Each row was made from one small tree. Brackets hold a mark, then the marks that hang from it, in the order of their numbers. Every link used is in the known rows. Write each row's tree.
Known rows:
{Q51 {Q181 Q418} {Q496 Q819}}: [-57  27  18  11   4 -11 -13   7   2  15  14  10  26 -10   5   5  -6 -35
  28  -1  27  37   4  25  35  32  -3  15 -34  35 -71  -6  30  12 -20 -15
   5  -4  -6   1  31  10  10  32 -41 -27 -47   1  29 -20 -48  34   4  14
   2 -45  -2   3 -23  -1]
{Q181 {Q51 Q496 Q598 Q783} Q418}: [-44  34  25   5  -8  -5  15 -13 -17  20   0  36  11  31 -18   1 -39 -48
  44  -8  41  34   3  23   7  46   5   9 -22  17 -51   1  -6  22   2 -33
  -9 -13 -22   3  13 -18  40  17 -33 -53 -21 -17  16 -11 -54  31 -14   8
 -22 -31  22 -39 -29 -38]
{Q496 {Q51 Q181 Q598} {Q819 Q385}}: [-40   3  10  15 -16  -6 -20 -17  -1  23  -4  39  36  26  27   9  -4 -25
  20 -21  -1 -22   6  32  30  40   4  20  -2  15 -69 -14   1  -5 -26 -14
 -16 -10  -4 -13  22 -14  14   4 -17 -28 -39  -4  15 -26 -30  32  -1  -8
 -13 -45  29  16 -20 -15]
{Q51 Q181 Q496 Q598 Q783}: [-49   9  21   4  44 -36   4  -7  10  26   6  12  23  31  -4 -33 -25 -52
  35 -24  66  15   4  23   9  52   3  20 -28  12 -56 -21 -14   8 -20 -24
  25 -31 -35  -2  20 -28   9  27   0 -44 -55   1  16  -3 -88  43  11 -13
 -12 -28  34 -11 -22 -20]
{Q783 {Q51 Q598}}: [-16   0  -9  31   5 -19  21  -4  19   6  26  47  -7  20  -7  -2  13 -36
  15 -36 -15   9  -5  19  10  24  10  -9  -8   4 -38  -2   8  10  -8 -34
   7  -3 -24  -2   9  -3  28   2  -2 -38 -11  -5   3  -7 -13  43   7   1
 -15 -17  -4  -7   1 -23]
{Q181 Q51 Q418}: [-25  35 -12  26 -30  24   0  -3 -16  -8   9  51  -3   0   0   6  -8 -21
  19  -9 -22  23  -7  16  20  18   8 -21 -29  13 -39  21   5  13   8 -29
 -13   6  10   4   5  13  14  16 -42 -22  -1  -7   4  -6 -13  12  -9  18
 -15 -14 -14 -34 -10  -3]
{Q181 {Q51 {Q496 Q819} Q598 Q783} Q418}: [-67  49  27   5 -32  -5   4 -13 -20  13   7  23  18  28 -12  18 -14 -49
  34  -5  18  27   5  34  19  52   7   5 -15  19 -58   6  10  24 -13 -23
 -10 -15 -14   6  19 -17  45  17 -45 -52 -38 -14  13 -21 -47  41 -18   5
 -17 -48  35 -19 -29 -25]
{Q181 {Q51 Q598 Q783} Q418}: [-39  36   6  21 -15  -5   8 -10  -9  13   9  46   6  38  -8  14 -13 -25
  37 -13  12  20   8  16   3  36  16 -11 -24  10 -40   5  -1  19   4 -34
 -14 -11 -17  -6  14  -9  41  14 -29 -51 -16 -11   6 -10 -48  34 -19   1
 -23 -26  24 -39 -16 -26]
{Q181 {Q51 {Q496 Q819}} Q418}: [-53  47  16  13 -22  11 -12   3 -24   0   4  24  26  -6   0  15  -2 -41
  28   4 -10  38   3  26  32  27  -1   6 -26  17 -50  14  32  17  -3 -13
  -9   3   6   7  14   6  22  10 -63 -28 -18  -7  14 -16 -21  22 -11  25
  -3 -43  -2  -9 -25 -12]
{Q51 {Q181 Q418} Q598 Q783}: [-43  14   7  19  17 -37  17  -4  15  36  14  40  19  38  -3  -1 -11 -18
  37 -15  45  16  10  15   4  32  13   5 -33  21 -72 -21 -34  16  -5 -32
  -3 -23 -35  -8  31 -21  24  20 -10 -48 -49   1  27 -21 -74  42  -5  -9
 -26 -15  19 -26 -24 -20]
{Q783 {Q51 {Q181 Q418} {Q496 Q819} Q598}}: [-59  18  15  26  14 -27   0  -2   8  25  22  39  22  17  10   7   1 -54
  19  -9   4  14   4  31  24  30   2  13 -32  26 -83 -21  36  18 -20 -43
 -10   1 -20  -3  35 -10  39  15 -31 -60 -55   3  18 -35 -48  43  13   3
  -6 -50   1  -8 -20 -16]
{Q418 {Q181 {Q51 {Q496 {Q819 Q385}} Q598 Q783}}}: [-57  12  28  14 -20   4  -4 -14 -24   6   9  43  18  42  16  -4   8 -52
  55 -11  46   1 -15  43   8  58  -6  15 -18  20 -71   6  43  26 -22 -15
 -13 -20 -10   0  22 -15  19  37 -17 -49 -41 -16   4 -14 -51  40   0  -4
 -27 -44  23  -5 -23 -40]
{Q385 Q819}: [-18   8 -10  19  26   4   4  -9   2   1   4  24  18  -8   1  -4   8 -19
  13 -32 -35  26  -6  10   6   3   7  -6 -21   2 -36  21   8  -3   0 -15
  35 -13   0  -4  11  30  13   4 -19  -9 -12 -15  34  -8   9  41   6  -1
   1 -10   2  -9  -2   5]
{Q181 {Q51 {Q496 {Q819 Q385}} Q598 Q783} Q418}: [-58  26  33   5 -34  -7   5 -24 -33  20 -14  38  29  38   5  15   5 -36
  51  10  24   7   6  35   8  43   1  14 -15  26 -59  -1  28  24  -8 -16
 -29 -19 -14  14  25 -13  26  15 -39 -46 -28 -20  13 -28 -39  43  -9   4
 -20 -40  21 -27 -30 -40]
{Q51 {Q181 Q418} {Q496 {Q819 Q385}} Q598}: [-47   7  32  15   1 -21   6 -14  -6  28   4  37  43  34  25   4  -4 -44
  38   7  26  -3  10  37  28  26  -6  26 -26  41 -83 -23  35  12 -12 -27
 -11 -10 -15   1  37  -9   8  30 -33 -32 -49  -8  31 -31 -52  41   4   7
 -16 -42   6  -8 -29 -23]
{Q783 {Q51 {Q181 Q418} {Q496 {Q819 Q385}} Q598}}: [-42   3  28  18   0 -29   5 -11   0  22   1  49  28  35  18   3   5 -46
  33   1   7  -1  -5  31  27  19   2  22 -21  38 -80 -27  56  21 -10 -35
 -24  -2 -16  -7  34  -6  23  11 -28 -44 -39  -2  29 -42 -49  38  17  12
 -10 -46 -17 -19 -22 -29]
{Q598 {Q51 {Q181 Q418} Q496 Q783}}: [-25  19  22  14  36 -24  26   1 -28  26   7  13  34   0 -19 -23 -14 -18
  31 -12  58  46  -5  11   0  43  13  13 -49  13 -76 -28  -3  15  -3 -15
   5 -24 -23 -11  29   3  35  16 -18 -47 -45 -12  39 -17 -75  25   6   6
   1 -30  10 -20 -18 -15]

Which tree is each row?
[-28   6 -12  36  25 -20  11  -3  24  17  28  63  -1  28  15   1 -11 -18
  31 -24   9   9   2  18  16  17   9   1 -22  20 -70 -23   4  13  -4 -52
  -4   0 -24  -2  31 -13  38  14 -17 -54 -35  -1  21 -23 -55  42   4  11
 -17 -27 -10 -29  -8 -15] | {Q783 {Q51 {Q181 Q418} Q598}}
[-45  20   9  25  20 -19  -1   8   0  13  10  29  13  -9   5  -1   7 -36
  12 -20  -7  39  -3  20  33  36   4  12 -23  22 -71 -19  46  12 -19 -26
  -7  10  -5   9  32   4  23  13 -47 -44 -38  -1  21 -33 -43  37  22  13
   5 -47 -18  -8 -10  -8] | {Q783 {Q51 {Q181 Q418} {Q496 Q819}}}
[-53  18  17  12  -4 -10   7  -4  -8   1  10  41   9  27  -3 -18 -17 -57
  56 -19  55  23 -13  23   8  66  -4  10 -28   4 -56  -2  19  14 -15 -22
  17 -24 -24  -2  17 -20  26  40 -13 -56 -42 -14   5   3 -68  43   2   8
 -24 -30  32 -17 -11 -39] | {Q418 {Q181 {Q51 Q496 Q598 Q783}}}
[-39  38  16   6  -8 -18   4 -15  -8  14   4  22  13  26  -8 -13 -19 -55
  39 -24  42  24  -1  29   5  57   6   7 -18   2 -44   2  -2  11 -12 -23
  11 -27 -34   1   9 -25  32  22 -16 -53 -24 -15  -3   6 -44  43  -7   4
 -19 -33  36 -25 -17 -35] | {Q181 {Q51 Q496 Q598 Q783}}
[-27   8  -5  27  29 -12  31   1 -15  27   5  29  23  10  -9 -12   3   3
  26 -14  41  29   1  12  -7  34  21  -6 -41   5 -72 -21  -5  21  -2 -20
   3 -18 -21  -8  31   7  32  10 -13 -42 -34  -9  33 -25 -65  17  -3   3
   0 -18  12 -12  -9  -3] | {Q598 {Q51 {Q181 Q418} Q783}}
[-52  31  18  14  22 -14  20  -6 -23  24   8  -1  41  10  -9  -3   5 -23
  23  -9  45  42   1  22  11  45  16  12 -44  20 -87 -25  17  12 -16  -7
   1 -18 -15  -6  32   4  36  16 -34 -43 -52 -12  31 -33 -67  35   6   4
  -2 -43  23   1 -21  -8] | {Q598 {Q51 {Q181 Q418} {Q496 Q819} Q783}}
[-30  19   2  17   0  -7  16  -4 -22   3  10  -8  22 -18  -7 -12  21 -36
   2 -22  -5  28 -14  33  15  35  -1   4 -31   4 -59   0  29   1 -21   3
  18 -10  -2   0   8  19  25   9 -30 -21 -30 -13  23 -16 -10  28   2  13
   4 -28   8  24  -7  -5] | {Q598 {Q51 {Q496 Q819}}}
[-55  -1  17   7  -8 -24  -6 -26 -14  33  -4  33  45  32  10  -2  -9 -13
  16 -25  26  -8  15  31  12  51  16  24  -8  13 -72 -15  -8   3 -31 -11
 -12 -24 -11 -14  21 -23  14   2  -1 -38 -49  -1   9 -26 -44  32   5 -24
 -15 -50  44  11 -28 -19] | {Q496 {Q51 Q181 Q598 Q783} {Q819 Q385}}
[-35  12   8  23  21 -27  13  -3  16  21  14  50  11  22  10  -6 -19 -46
  35 -20  27  15  -1  22  16  22   0  19 -35  17 -66 -29  27  15  -6 -47
   7   0 -31  -9  29  -9  33  11 -23 -56 -41  -5  14 -20 -61  32  19  23
 -11 -25   2 -36 -11 -15] | {Q783 {Q51 {Q181 Q418} Q496 Q598}}
[-35  13  -9  29  -6  14   1   2 -16  -7  24  42   3   5  -8 -15  -4 -18
  38 -20  25  34 -20  10   9  50   8 -10 -30  -9 -42  20  11   4  -9 -13
  14 -16   1   5   9   2  21  33  -6 -34 -20 -10  -3  -3 -48  22   0   4
 -17 -27  18  -7   2 -11] | {Q418 {Q181 {Q51 Q783}}}
[-46  14  10   1  17 -19 -11  -3 -13  15   3  16  28  -6 -13  -3   0 -14
  11 -33  22  22  12  18  21  59  17  10  -6   0 -57 -14  -4  -2 -30  -1
  11 -11   4  -9  18  -8   7  10  -8 -35 -47   7  10 -24 -50  32  10 -19
   4 -51  42  27 -21  -9] | {Q496 {Q51 Q181 Q783} Q819}
[-42  16  11  11   5   2   5  10 -21   0  11  24   4   2 -13 -25  -5 -46
  38 -19  50  35 -21  13   8  60  -7   9 -32  -4 -53   2  18  14 -12 -14
  17 -14   0   8  10   0  15  40 -13 -41 -25 -19   3   0 -55  32   7  13
  -8 -34  16  -8  -9 -20] | {Q418 {Q181 {Q51 Q496 Q783}}}
[-61  21  11  17 -23  15 -22  12 -26 -15  24  28  13  -4  11  -9  11 -53
  22 -15   7  26 -26  30  32  51 -12   6 -29  12 -58  14  43  11 -17  -4
  13  -1  11   3  14  10  14  41 -33 -33 -35 -12   1  -9 -25  22  10  13
  -7 -49  17   2  -5 -12] | {Q418 {Q181 {Q51 {Q496 Q819}}}}
[-40   5  16   2  53 -35  -1  -3   5  21   4   5  25   3  -9 -38 -11 -35
  30 -31  66  36   0  17   1  52   2  10 -25   6 -53 -22  -2   8 -13  -5
  26 -23 -26   0  22  -2   4  17  -6 -35 -42   1  12  -4 -71  33  13  -6
   9 -25  19  -8 -19  -8] | {Q51 Q181 Q496 Q783}
[-43  20  30   7 -35  -9  -2 -27 -32  10 -10  29  29  45  -4  -1   4 -44
  32 -10  20  -3  -2  38  13  50   7  17  -5  13 -54   4  24  20 -16  -8
  -8 -20 -12   0  13 -14  21  15 -25 -35 -30 -21   1 -22 -26  43  -6 -11
 -15 -51  27 -10 -27 -35] | {Q181 {Q51 {Q496 {Q819 Q385}} Q598 Q783}}
[-60  -1  18   0 -16 -19  -3 -21 -19  37   1  48  39  43   4  14 -20  -9
  38   0  26  -1  28  30  15  48  18  18 -14  16 -74 -12  10  13 -18 -18
 -18  -5 -15 -12  28 -25  28  18 -13 -43 -45  -9  22 -44 -56  38   6 -16
 -17 -42  29   1 -29 -20] | {Q496 {Q51 {Q181 Q418} Q598 Q783} {Q819 Q385}}
[-61  50  27   6 -14 -14  -2 -14 -20   8   2  17  21  31 -12  -4  -8 -50
  25 -24  25   8   5  37  15  56   8   6 -14   9 -49  -2  13  11 -27 -17
   4 -22 -11   2  16 -15  34  16 -26 -44 -47 -13   9  -7 -40  55  -9  -6
 -16 -48  40   3 -22 -25] | {Q181 {Q51 {Q496 Q819} Q598 Q783}}
[-57  22  30   1  -2 -27   0 -15   2  15  15   5  23  27 -21  -7  -3 -45
  26 -26  31  11  13  35   9  63   5   7 -11  15 -46  -7  -2  10 -25  -6
  15 -25 -20   2  16  -5  28   7 -22 -39 -36  -8  19  -9 -41  48   3 -10
  -9 -35  35  13 -30 -30] | {Q51 {Q496 Q819} Q598 Q783}
[-21   8  17   6  26 -18  32  -7 -22  11   1  -8  17 -15 -37 -26   3 -27
  19 -27  43  33  -4  24  -6  50  10   9 -27  -5 -50 -12   4  10  -5  -2
  26 -26 -18  -1   5   4  29   8 -11 -31 -24 -14  21  -5 -31  31   3  -1
   6 -15  17  -6 -15 -16] | {Q598 {Q51 Q496 Q783}}
[-52  19   9  20 -16   4 -13   2  -8  -1  19  44   1  17  19 -15 -11 -64
  40 -20  29   3 -28  27  26  50 -11  12 -34   7 -59  16  30   7 -13 -32
  13  -5 -18   0   9 -14  31  42 -16 -49 -40 -15  -1   3 -46  30  -3  14
 -23 -23   8 -14   3 -16] | {Q418 {Q181 {Q51 Q496 Q598}}}
[-30  29   4  19 -16   6   4  -6 -19  -1  11  38   2  14 -20   4 -13 -14
  34 -12  13  45   3  12   6  34  12  -7 -26   4 -31  17  -4  22   6 -24
 -12 -11  -6  -2  12   4  27  15 -31 -30   1 -16   9  -8 -33  21 -11   9
 -10 -22   5 -32 -21 -16] | {Q181 {Q51 Q783} Q418}
